Each row was made from one walk, in order. Every step used is in the known rows, and no mark comes twice. Write each row's walk.
Known rows:
badono/gumis/tegemal/sali/keke: [-29  28  -6 -17 -31 -14   1  -4  18   8 -24 -46  -9   9  19  -9  15 -23
 -11]
tegemal/sali/keke/gumis/badono: [  4  28 -12  13 -15 -12   1  10  -9  16 -15 -58  -4   9   9 -10  15 -22
 -20]
tegemal/gumis: [ -4   9 -11  13  -6   7   6  -5   3  14 -13 -27   4   1   5 -10  15 -12
 -10]
nade/rapa/gumis/tegemal: [-10  14  -8  -4 -10  12  -4  11  -5   3 -13 -13 -10  -2  18  -8  56   0
  -8]
sali/keke: [  0   8 -15   3 -22 -15   1  -5 -10  14  -7 -24   1  -7  11  -8 -26 -16
 -15]
rapa/nade/tegemal/sali/keke: [-13  12  -9 -10 -23  -6  -2   4 -29   7 -25 -22 -24   3  15 -15   0 -21
  -4]
gumis/badono: [  7   2 -12  14  -9 -10  -1  10  -6   5  -4 -17   4  -5  23  -7   6 -11
  -8]
nade/tegemal/sali/keke/gumis: [ -3  22  -9  -8 -24   0   9   7 -14  21 -30 -52 -15  13   9 -14  -2 -24
 -14]
badono/gumis/keke: [-19  24  -6 -13 -22   6   9   7   4   4 -15 -41  12   4  21  -9  32  -4
  -9]
rapa/gumis/keke/sali: [-13  22   2   0  -6  15   1   4 -12   1  -3 -43  -2  -2  24  -9  32  -1
 -19]
sali/keke/gumis/tegemal: [ -3  23 -13   1 -25 -13  -1   3  10  13  -8 -60  -1   3  12 -11  14 -16
 -21]
nade/tegemal/sali/keke/gumis/badono: [  7  25 -10   0 -21 -10   5  23 -11  17 -25 -61 -15  14  15 -13  15 -25
 -14]
tegemal/nade: [ -2  -2  -4  12 -10   5  -1   3 -28  11  -3 -20   1   4  18 -12   5 -10
  -8]
rapa/gumis: [ -7   4  -7   6  -8  20  -1  -2 -18   9  -8  -5  -1  -9  13  -7   8  -4
  -7]
badono/gumis: [-11  15  -8 -13 -19   8   8  -6   8   7 -18 -22  10  -2  17  -6   6 -10
  -6]
badono/gumis/tegemal/nade: [-21  15   1 -10 -21   3  -1   8   6   4 -10 -44   0  12  27 -12  42 -10
  -5]
tegemal/nade/rapa/gumis/keke/sali: [ -8  28   5   0   1  22  -1  19 -35   3  -4 -55  -9  13  21 -12  78   4
 -22]
rapa/gumis/tegemal/nade: [-16   3   2   8 -10  14 -11  12 -21   5   0 -27 -11   5  24 -13  45  -4
  -6]
tegemal/sali: [-12   3  -7   7 -11   3   4  -9 -12   9 -19  -4  -5   3  16  -8  -9 -16
  -7]
keke/gumis: [  4  13 -10   6 -11  11   7  -2  -3  13 -12 -35   9   1   9  -9   8  -9
 -14]

Write each row's walk:
[-16  17  -5   5 -15   4   3  -1   9   8 -20 -41  -6  13  17 -11  31 -16
 -12] => keke/gumis/tegemal/sali
[ -3  21  -6   7 -22  -9  -5  11  -9  16  -2 -73  -5  13  13 -16  32 -16
 -20] => sali/keke/gumis/tegemal/nade
[ -2  11  -4   5  -1  25  -3  14 -41  12  -8 -16  -7   4  10 -11  54   2
 -10] => tegemal/nade/rapa/gumis
[  2   7  -8  14  -4   9  -5  14 -16   5  -4 -15  -1  -8  20  -7  26  -5
  -7] => rapa/gumis/badono
[-19  13 -10   2 -25 -21  -4  -4   2   8 -15 -31 -15   6  19 -11  -2 -23
 -13] => gumis/tegemal/sali/keke
[ -7   9  -8  -1  -9  12   2   8 -10   7 -21 -27 -12   2  10 -16  36 -11
  -1] => rapa/nade/tegemal/gumis
[-20  16  -6 -16 -24  -2   3  -1  25   1 -17 -32   4   2  25  -7  24 -11
  -5] => badono/gumis/tegemal
[ -8  19  -3   3  -5  23  -2  26 -45   9  -6 -35  -5  11  15 -14  81   7
 -13] => tegemal/nade/rapa/gumis/keke
[-18  26 -10  -5 -17  -1  -6   7 -14   9 -21 -27 -23   5  12 -10  46 -12
 -15] => nade/rapa/gumis/tegemal/sali/keke
[ -8   8  -9  -9 -26 -10   5   3 -18  15 -26 -25 -20   7  16 -13 -22 -25
  -8] => nade/tegemal/sali/keke
[ -8  14  -7  -1 -16   7  11  20  -2  12 -20 -48  -5  11  16 -16  42 -10
  -7] => nade/tegemal/gumis/keke
[  0  20  -6   2 -10   7   0  19 -10  10 -11 -56  -4  18  14 -14  74  -5
 -16] => keke/gumis/tegemal/nade/rapa
[ 14  24 -15  12 -17 -14   0  14  -4  15  -6 -61   5   1   9  -9  12 -16
 -21] => sali/keke/gumis/badono
[-11  -1  -2   9 -15  -4  -6   8 -11   5  -1 -29  -6   8  27 -13  26 -11
  -7] => gumis/tegemal/nade
[ -6   7  -6   2 -12  -3  -3  15 -14   5  -8 -29  -8  12  23 -12  53  -5
  -9] => gumis/tegemal/nade/rapa
[  6  22 -15   3 -20  -4   5  -2  -6  19 -10 -51   5  -1   3 -10  -6 -15
 -21] => sali/keke/gumis
[-15  23  -3 -16 -18   4   1  15   1   4 -17 -44  -3  15  23 -11  71  -5
  -7] => badono/gumis/tegemal/nade/rapa
[  2  13  -9   7  -6   2  -1  24  -9   4 -17 -38 -11   3  17 -15  54 -12
  -1] => rapa/nade/tegemal/gumis/badono
[-10  11 -11   5 -20 -11   1  -9 -15  14 -16 -22  -9   1  11  -9 -22 -22
 -14] => tegemal/sali/keke
